Every row comes from one small tree of marks. Brackets hold a mark, then the marks that hang from it, in the order of their numbers. Every link used is in the known rows. Which tree was each row made from?
Known rows:
{k_707 {k_412 k_395 k_865} k_509 {k_658 k_95}}: [-1.2,-50.2,-15.2,6.5,-5.2,35.7,-26.0,16.3,-41.4,3.8,9.5,31.9,-17.7,-8.5,-7.0,6.1,36.6,-9.9,11.3,-28.1,21.8,25.0,32.4,20.6]
{k_658 k_95 {k_707 {k_412 k_865}} {k_911 k_850}}: [-11.1,-51.7,-0.8,1.8,9.0,39.7,-37.4,4.8,-6.9,30.1,-3.1,22.8,-12.7,-8.2,-16.0,-3.3,36.6,-0.2,-44.5,-14.4,23.9,11.7,67.7,12.0]
{k_459 {k_658 k_95 k_707}}: [-11.4,-30.1,-4.3,6.3,7.3,29.1,-37.1,5.0,-8.6,33.1,1.3,26.4,-19.1,-21.9,-9.6,2.0,15.6,0.1,-15.9,-22.6,19.3,25.1,42.1,16.1]
{k_911 k_95}: [-15.4,-25.1,-9.9,16.1,3.7,19.1,-31.7,-3.6,-8.1,17.9,0.2,36.8,-1.1,-13.1,-13.3,2.4,21.1,3.6,-2.0,-17.3,11.2,13.4,28.8,7.9]
{k_850 {k_658 {k_911 k_95}}}: [-16.2,-27.1,-0.6,6.6,11.7,25.0,-44.5,-6.2,1.8,42.6,-7.2,26.9,1.9,-19.1,-13.5,1.2,18.1,15.3,-21.1,-17.2,11.8,8.3,40.1,-2.0]
{k_707 k_403 k_509 k_658}: [3.5,-20.8,-12.7,15.7,-5.6,47.2,-15.5,-5.0,-17.1,21.0,13.0,25.6,-17.5,-6.3,13.0,11.8,34.9,-16.9,25.6,-38.1,16.2,16.0,35.9,18.8]
{k_865 k_412}: [-10.6,-26.5,-8.0,3.0,3.8,16.6,-28.4,4.7,-12.0,11.5,5.7,47.0,11.0,-4.9,-5.8,7.4,23.4,-13.1,4.0,-32.2,1.7,26.7,21.4,10.2]
{k_850 {k_658 {k_707 k_403 {k_412 k_865} k_509} k_911}}: [-7.1,-38.8,5.1,11.8,1.0,56.0,-30.6,1.5,-11.6,39.9,0.9,18.7,-13.7,-0.9,24.1,4.3,51.2,-20.9,-25.7,-32.2,19.4,13.3,47.3,23.2]
{k_707 k_403 {k_412 k_395} k_509 {k_658 k_95 k_850 k_911}}: [12.9,-54.2,-12.5,5.2,7.0,61.5,-33.8,-1.9,-13.1,33.3,12.8,12.3,-31.0,-8.1,-14.4,1.3,37.1,-1.2,2.9,-30.4,26.8,6.4,73.6,21.1]
{k_911 k_95 {k_850 {k_658 {k_707 k_403 k_412 k_509}}}}: [-19.0,-33.9,-5.4,25.4,-1.8,52.0,-32.0,-16.0,5.5,48.0,-1.4,12.7,-21.9,5.8,9.7,9.5,56.5,8.7,-24.1,-17.6,6.6,7.0,70.2,14.7]
{k_95 {k_658 {k_707 k_412} k_850 k_911}}: [-8.1,-44.1,-2.2,6.8,15.5,42.3,-44.7,-9.4,6.6,50.3,-10.1,20.5,-7.3,-4.1,-18.8,8.2,31.5,-1.3,-35.2,-19.5,20.1,3.5,62.8,13.8]
{k_850 k_658}: [-18.9,-23.8,-3.4,15.1,2.4,6.8,-35.9,-2.1,-7.2,21.3,-4.1,38.6,9.5,-7.6,-6.3,8.2,18.4,-2.0,-5.2,-22.4,9.9,18.6,19.5,7.4]
{k_459 {k_412 k_395} {k_658 k_850 {k_911 k_95}}}: [-5.5,-48.9,5.0,6.6,14.3,37.2,-57.1,-4.4,-16.1,38.1,10.6,26.6,-20.0,-15.3,-30.6,4.7,15.5,28.1,-8.4,-23.4,10.7,9.1,47.1,17.0]
{k_658 k_95}: [-11.1,-30.2,-6.6,10.7,3.9,14.3,-30.5,2.2,-8.8,13.8,-2.1,36.2,-4.5,-15.9,-19.3,1.9,16.0,-1.1,-3.4,-21.0,18.9,17.4,32.1,10.1]
{k_911 k_95 {k_850 {k_658 k_707}}}: [-27.8,-28.8,-2.6,16.7,9.4,29.6,-43.1,-9.3,6.9,42.5,-7.1,22.4,-3.0,-6.3,-8.4,3.0,31.0,19.0,-35.9,-5.1,4.2,12.8,54.9,-1.7]
{k_707 k_403 k_509 {k_658 k_850}}: [6.4,-25.7,-9.0,12.4,0.3,56.1,-20.9,-10.2,-11.7,26.0,13.1,17.7,-21.5,-4.5,0.2,8.7,34.3,-8.6,17.7,-35.0,15.9,9.2,47.1,18.2]
{k_403 k_707}: [-9.6,-15.2,0.5,13.8,-1.8,17.8,-24.6,-2.8,-8.5,18.9,-1.3,41.0,3.5,-14.1,-1.8,3.1,26.4,-2.8,6.5,-27.6,23.0,13.5,25.8,16.8]
{k_403 {k_707 k_509 k_658}}: [1.2,-12.8,-0.1,8.4,-9.2,44.3,-15.2,-2.9,-17.6,26.9,3.6,29.8,-12.7,-17.9,10.2,11.7,36.4,0.4,24.7,-36.8,21.6,14.0,30.2,14.7]
{k_658 k_850 k_911}: [-2.1,-33.9,2.8,5.9,11.9,28.9,-39.9,-5.5,-1.0,27.6,1.7,30.7,1.1,-10.7,-23.2,0.4,15.4,1.7,-12.2,-21.4,17.4,3.5,40.4,11.5]
{k_911 {k_95 {k_658 {k_707 k_403 k_509} k_850}}}: [-8.4,-25.3,-2.8,17.1,13.6,65.7,-36.6,-16.7,3.6,55.1,-2.9,8.7,-25.6,-4.5,-1.7,6.4,41.3,6.7,-15.8,-20.6,13.8,1.7,62.1,16.3]
{k_95 k_658}: [-12.5,-21.7,-10.9,12.9,7.4,11.7,-36.4,-5.7,-9.6,25.2,-6.5,37.8,5.4,-7.0,-13.9,13.4,17.7,-3.6,2.1,-24.6,14.9,14.4,24.3,11.9]
{k_945 k_395}: [-14.3,-28.7,-13.0,18.8,2.7,-6.5,-25.1,4.8,-12.5,6.5,9.6,53.8,11.5,-1.7,-14.8,9.5,16.7,-17.2,7.3,-29.1,10.5,19.1,7.0,17.2]
{k_707 k_403 k_412 k_509 {k_658 k_95 k_911}}: [9.9,-39.1,-13.5,4.1,-1.7,59.7,-19.8,-5.1,-8.6,35.5,6.4,14.2,-31.7,-15.2,-0.3,7.6,39.9,-8.3,5.7,-39.3,26.2,9.8,67.4,16.6]
{k_95 {k_658 k_707 k_911}}: [-9.5,-29.1,0.5,7.3,15.6,34.6,-42.2,-3.4,1.0,47.2,-9.2,27.2,-0.7,-12.3,-5.1,7.5,22.1,-4.8,-24.1,-20.6,19.3,11.6,43.9,9.5]
{k_403 {k_707 {k_412 k_395}}}: [-9.1,-34.7,-8.4,20.8,-4.9,9.6,-29.8,3.6,-18.2,9.6,3.7,46.8,4.6,-3.1,-3.4,2.8,34.7,-7.9,9.0,-24.8,23.2,16.6,28.5,26.7]

Write each row's tree:
[-3.6,-49.2,-4.8,23.6,5.0,58.1,-38.9,-6.6,-3.3,41.8,10.0,18.1,-22.5,5.4,4.6,0.8,52.1,3.1,-17.0,-15.2,14.4,2.6,75.1,24.3] => {k_658 {k_707 k_403 {k_412 k_395} k_509} {k_911 k_95 k_850}}
[-0.4,-38.9,-14.6,4.3,-0.5,32.8,-26.4,-1.4,-10.7,24.1,3.8,31.3,-5.8,-12.1,-9.2,10.5,27.7,-11.5,0.0,-31.4,19.6,14.6,46.5,9.4] => {k_707 k_412 {k_658 k_911}}
[-18.1,-22.9,-15.1,12.6,11.6,20.8,-43.5,-15.6,-1.3,38.2,-7.8,27.9,-3.1,-5.4,-27.0,10.6,23.3,22.7,-11.3,-13.1,10.1,5.5,50.0,2.4] => {k_911 {k_95 k_658} k_850}
[-3.6,-30.6,-1.4,1.9,18.9,30.1,-48.0,-11.2,1.3,43.5,-7.0,25.4,0.4,-10.4,-28.8,6.6,14.7,8.1,-15.0,-22.7,19.1,1.2,45.3,8.4] => {k_95 {k_658 k_850 k_911}}
[-28.7,-38.6,-8.1,19.4,3.2,28.6,-39.9,-10.6,6.9,40.6,-8.6,22.9,-6.0,-0.1,-9.7,6.8,41.6,15.0,-38.6,-7.2,5.4,11.7,63.3,3.3] => {k_911 k_95 {k_850 {k_658 {k_707 k_412}}}}
[-5.6,-50.6,0.7,11.1,8.0,43.1,-47.3,4.4,-22.6,38.4,-0.9,26.4,-8.3,6.7,-2.8,9.7,45.4,-0.5,-21.8,-18.0,18.2,9.2,50.3,23.8] => {k_95 {k_658 {k_707 {k_412 k_395 k_865} k_509} {k_911 k_850}}}
[-18.4,-30.1,-4.8,15.4,10.9,34.1,-33.4,-3.0,5.6,37.8,-4.0,19.3,-11.7,-11.7,3.5,-2.0,28.5,-7.3,-28.1,-20.0,18.4,21.0,54.3,9.9] => {k_850 {k_658 k_95 {k_707 k_403}}}
[-11.6,-34.1,1.0,7.6,16.7,43.3,-39.2,-2.9,11.1,50.7,-4.9,14.7,-12.8,-17.7,1.6,-5.4,26.3,-3.9,-36.8,-21.3,22.1,14.6,64.0,7.2] => {k_850 {k_658 k_95 {k_707 k_403} k_911}}
[-8.9,-39.7,4.2,5.0,14.0,37.9,-40.3,-1.9,7.3,39.8,-3.7,21.7,-10.9,-15.1,-18.2,-2.8,23.6,11.1,-35.2,-10.9,19.6,8.8,68.0,5.2] => {k_658 k_95 k_707 {k_911 k_850}}
[-13.3,-37.2,-2.9,15.4,6.0,55.1,-37.4,-12.3,0.0,48.9,-10.2,15.4,-21.4,-3.1,-13.1,13.5,45.3,12.2,-21.2,-16.7,11.7,2.1,57.9,15.4] => {k_911 {k_95 {k_658 {k_707 k_412 k_509} k_850}}}
[2.9,-47.2,-21.2,10.7,-3.4,45.5,-22.5,11.2,-37.7,7.7,15.5,25.5,-24.7,-4.1,3.6,3.2,42.9,-20.1,14.1,-33.8,25.4,23.7,44.7,26.3] => {k_707 k_403 {k_412 k_395 k_865} k_509 {k_658 k_95}}
[-5.6,-35.8,-1.6,3.3,11.0,24.4,-40.7,-4.8,1.8,31.1,-2.5,27.2,-6.8,-14.9,-28.8,-0.2,16.9,15.7,-18.1,-16.4,19.7,5.8,58.5,4.2] => {k_658 k_95 {k_911 k_850}}
[-15.5,-48.6,-9.3,19.9,12.7,40.6,-45.9,-2.5,1.5,45.3,1.9,20.8,-8.5,-3.6,4.9,-4.3,39.5,-5.5,-33.3,-14.4,15.8,13.5,64.2,14.5] => {k_850 {k_658 {k_707 k_403 {k_412 k_395}} {k_911 k_95}}}
[5.0,-33.9,-2.1,-1.9,3.8,50.7,-31.2,-4.7,-7.5,38.3,2.2,16.3,-23.0,-18.7,-17.6,8.2,26.8,18.9,-0.3,-25.1,18.9,6.2,63.4,2.6] => {k_707 k_509 {k_658 k_95 {k_911 k_850}}}
[-24.4,-48.8,-16.1,22.6,9.3,34.7,-44.2,-0.3,-13.2,29.2,5.8,22.5,-7.0,9.0,2.7,-4.9,48.4,-3.0,-36.3,-8.5,11.9,18.3,62.3,16.2] => {k_911 k_95 {k_850 {k_658 {k_707 k_403 {k_412 k_395 k_865}}}}}
[8.3,-29.5,-6.5,4.1,9.2,74.9,-29.9,-14.1,-2.8,46.9,10.3,6.5,-28.9,-16.1,-6.9,1.8,34.3,8.4,1.7,-29.9,18.3,-0.8,67.7,8.7] => {k_707 k_403 k_509 {k_658 k_850 {k_911 k_95}}}
[2.4,-43.1,-22.1,2.5,6.5,47.1,-28.4,-11.1,1.4,36.2,6.2,14.0,-23.9,-9.0,-17.6,3.5,34.2,1.0,-12.1,-28.8,25.5,8.1,87.6,8.4] => {k_707 k_403 k_412 {k_658 k_95 {k_911 k_850}}}
[-7.2,-55.4,-4.8,1.7,16.4,47.7,-54.7,8.3,-21.6,38.2,9.5,20.6,-18.2,-11.3,-17.7,-7.4,28.4,3.8,-35.7,-14.4,20.3,14.7,55.0,22.2] => {k_459 {k_658 {k_707 {k_412 k_395 k_865}} k_850 {k_911 k_95}}}
[-1.8,-41.7,6.5,8.4,8.6,56.1,-40.6,-9.1,1.4,53.8,-9.5,16.4,-16.1,-2.4,-9.4,14.2,40.6,2.7,-23.9,-24.7,17.7,-0.3,58.6,19.3] => {k_95 {k_658 {k_707 k_412 k_509} k_850 k_911}}
[5.2,-31.3,0.3,-1.0,-0.6,71.1,-26.2,-12.7,-3.3,50.5,-0.9,11.1,-26.9,-20.9,-11.1,5.4,45.3,20.9,-2.9,-30.8,24.6,-4.2,69.8,9.6] => {k_403 {k_707 k_412 k_509 {k_658 k_850 {k_911 k_95}}}}
[3.7,-45.4,-22.0,16.8,-4.8,42.5,-22.3,3.4,-23.6,15.7,13.6,24.8,-26.1,-4.3,0.0,7.4,40.2,-13.5,19.7,-32.7,22.5,19.7,52.1,24.4] => {k_707 k_403 {k_412 k_395} k_509 {k_658 k_95}}
[-3.3,-29.8,-2.4,-1.3,15.7,39.2,-49.9,-8.6,-2.9,46.0,4.5,19.2,-16.0,-22.8,-29.4,-0.8,10.8,20.8,-15.1,-21.8,16.1,4.3,50.7,9.5] => {k_459 {k_658 k_850 {k_911 k_95}}}
[6.8,-43.1,-4.3,2.1,-1.5,50.5,-32.2,-0.9,-13.7,38.2,3.6,20.1,-23.6,-14.8,-12.6,5.3,42.5,20.3,4.1,-26.5,29.0,5.8,73.0,14.3] => {k_403 {k_707 {k_412 k_395} k_509 {k_658 k_95 {k_911 k_850}}}}
[0.7,-29.8,6.9,17.1,4.7,58.4,-30.7,-9.3,2.7,43.4,6.8,18.4,-17.5,-0.1,12.6,4.6,41.6,-4.6,-12.7,-24.0,15.8,3.5,62.4,20.5] => {k_658 {k_707 k_403 k_509} {k_911 k_850}}
[-8.1,-45.2,-11.6,24.0,10.6,58.0,-41.8,-10.4,-6.1,45.8,2.0,14.6,-24.2,6.1,-3.7,6.1,49.5,1.2,-13.6,-17.4,14.8,4.6,65.2,26.5] => {k_911 {k_95 {k_658 {k_707 k_403 {k_412 k_395} k_509} k_850}}}
[4.1,-55.6,-9.7,-0.8,1.9,45.9,-36.1,9.6,-31.1,21.5,8.7,22.7,-20.4,-7.6,-16.6,4.3,37.8,6.3,-3.8,-23.5,22.5,13.0,58.3,14.4] => {k_707 {k_412 k_395 k_865} k_509 {k_658 k_95 {k_911 k_850}}}
